What can hang from each mark
M: J N Z
Z: M
S: H
N: M P
J: P
D: P
H: S Z
P: D J N

Every row comes from one small tree of marks. Brackets hold a mark, then the marks that hang from it, in alphabetical order. Every link used is in the known rows. Which tree was each row made from?
(in the rows, 128 means zero)
Known rows
(H (Z M)): [ 96 137 112 102 134  81  88 139 127 122 148 103  92 127  75 140 111 124
 126 150 119]
(S (H (Z M))): [ 95 161  80 103 113 103 122 145 124 119 140  87  77 137 114 128 117 121
 120 175 117]
(J (P D)): [161 119 146 162 139 150 109 142 121 136 135 136 167 118 122 122 103  93
 124  96 110]
(N (M Z) (P D J)): [160  22 157 160 184 131  18 159 118 118 133 190 198 119 202 131 106 194
 111 162 110]
(D (P (N M))): [157  77 145 139 190 122  96 152 113 141 154 156 191 105 120 142  88 143
 140 138 130]
(Z (M J (N P))): [123  91 137 122 144 121 100 131 134 139 144 128 177  93 102 132  56 136
 109 147 117]
(S H): [116 154  92 122 109 135 150 138 125 124 127 105 102 138 151 119 128 124
 120 159 123]
(P D J (N M)): [203  42 172 169 197 123  52 179  77 109 129 185 201 134 165 122  88 172
 112 121 140]
(P D): [153 103 142 157 132 123 111 136 128 127 123 151 142 133 140 126 114 129
 116  91 141]
(H S (Z (M J N))): [ 79 168 108  88 112  83 147 147 117 127 151  62  94 116  84 123  75 122
 101 159 118]
(J (P D (N (M Z)))): [162  92 160 160 151 141  85 162  87 141 133 159 189 107 131 122  66 118
 103 111  97]
(N (M Z)): [114 102 127 113 116 124  69 148  90 126 121 150 140 119 155 129 117 174
 107 165 101]
(H (Z (M (J (P D N))))): [115 119 130 115 138  94  84 151 116 124 134 114 126 122  73 137  76 127
 105 137 118]
(N P): [131  84 144 147 167 134 109 124 164 131 140 145 159 116 150 137 107 139
 138 140 122]
(P J N): [175  82 155 147 190 125 106 157  94 119 138 157 175 128 146 119 111 142
 120 140 136]
(Z M): [120 125 108 115 146 104  92 130 124 123 153 118 128 120  88 142 101 110
 135 134 125]
(J P): [143 137 136 143 136 154 120 136 120 136 139 120 157 115 114 123 112  92
 133 123 100]
(S (H Z)): [ 99 164  90 110 104 115 139 144 126 122 128  92  77 141 134 121 131 130
 116 171 118]
(P D J N): [201  56 169 175 194 120  90 165  94 119 133 179 189 133 158 118  97 142
 107 101 149]
(H S (Z M)): [ 77 176  93  90 127  72 134 144 122 118 162  61  71 132  82 133  98 108
 122 155 123]
(M (J (P D))): [153 107 144 144 120 162 121 140 122 126 100 131 180 123 123 121  91 130
  97 115 121]
(H S (Z (M J (N P)))): [ 79 154 113  95 125  85 141 146 129 129 156  68 105 113  92 126  67 126
 105 163 116]

Which tree is each row?
[108  72 161 130 103 141 130 130 123 168 109 161 192  75 173 106  68 172
  51 160  97]
(M J (N P) Z)
[131  87 138 124 110 147  63 156  86 125 101 152 177 115 151 124  91 176
  84 157  97]
(N (M (J (P D)) Z))
[ 78 176 107  92 119  74 144 146 117 132 167  63  82 116  85 124  84 110
 115 154 116]
(H S (Z (M N)))
[167 105 161 168 156 143 113 152 105 142 136 148 183 111 118 122  71  95
 114  91 111]
(J (P D N))
[104 152  91 109 118 114 124 154 113 122 134  90 103 129 107 126  90 119
 106 175 110]
(S (H (Z (M (J (P N))))))
[180  69 146 151 215 125 103 152 117 136 162 159 200 112 133 132 112 131
 139 135 142]
(D (P J N))
[142  40 147 140 181 135  29 152 119 119 138 174 188 114 194 131 116 192
 119 190 101]
(N (M Z) (P J))
[121  60 169 144 105 138 121 133 123 168 106 173 199  77 179 106  61 173
  44 141 103]
(M J (N (P D)) Z)
[130  81 151 122 137 124  96 159  79 130 108 160 172 112 141 128  66 177
  86 155 113]
(P (N (M J Z)))
[140 101 139 121 124 158  76 153 101 113 106 131 176 123 130 129  94 170
 118 160 105]
(N (M (J P)))
[115 111 129 121  96 152 120 135 101 143  97 139 166 106 141 116 100 138
  62 146  96]
(M (J P) Z)
[122  96 134 114 108 149  69 153  86 125 102 143 172 113 147 125  95 175
  88 169  92]
(N (M (J P) Z))
[ 96 155  91 102 103 110 130 147 120 126 134  88  93 126 116 120 100 131
 104 178 114]
(S (H (Z (M J N))))
[ 84 172 111  93 114  91 144 150 115 131 155  59 105 112  79 121  69 111
 103 157 109]
(H S (Z (M (J P) N)))
[ 78 170  95  86 120  82 137 146 122 113 146  59  81 133  81 132  89 121
 109 159 125]
(H S (Z (M J)))
[136  62 167 157 137 124 103 137 117 168 144 179 187  81 191 103  94 151
  74 140 101]
(M (N (P D J)) Z)
[100 159  84 105 111 117 121 149 122 119 133  84  96 133 109 125 105 119
 112 176 110]
(S (H (Z (M (J P)))))
[130  89 149 126 145 115  93 157  79 134 125 162 160 111 141 129  75 163
 100 150 110]
(P (N (M Z)))
[137 108 138 129 130 129 100 140 113 142 141 123 181  94  88 124  55 112
 102 126 111]
(Z (M (J (P D)) N))
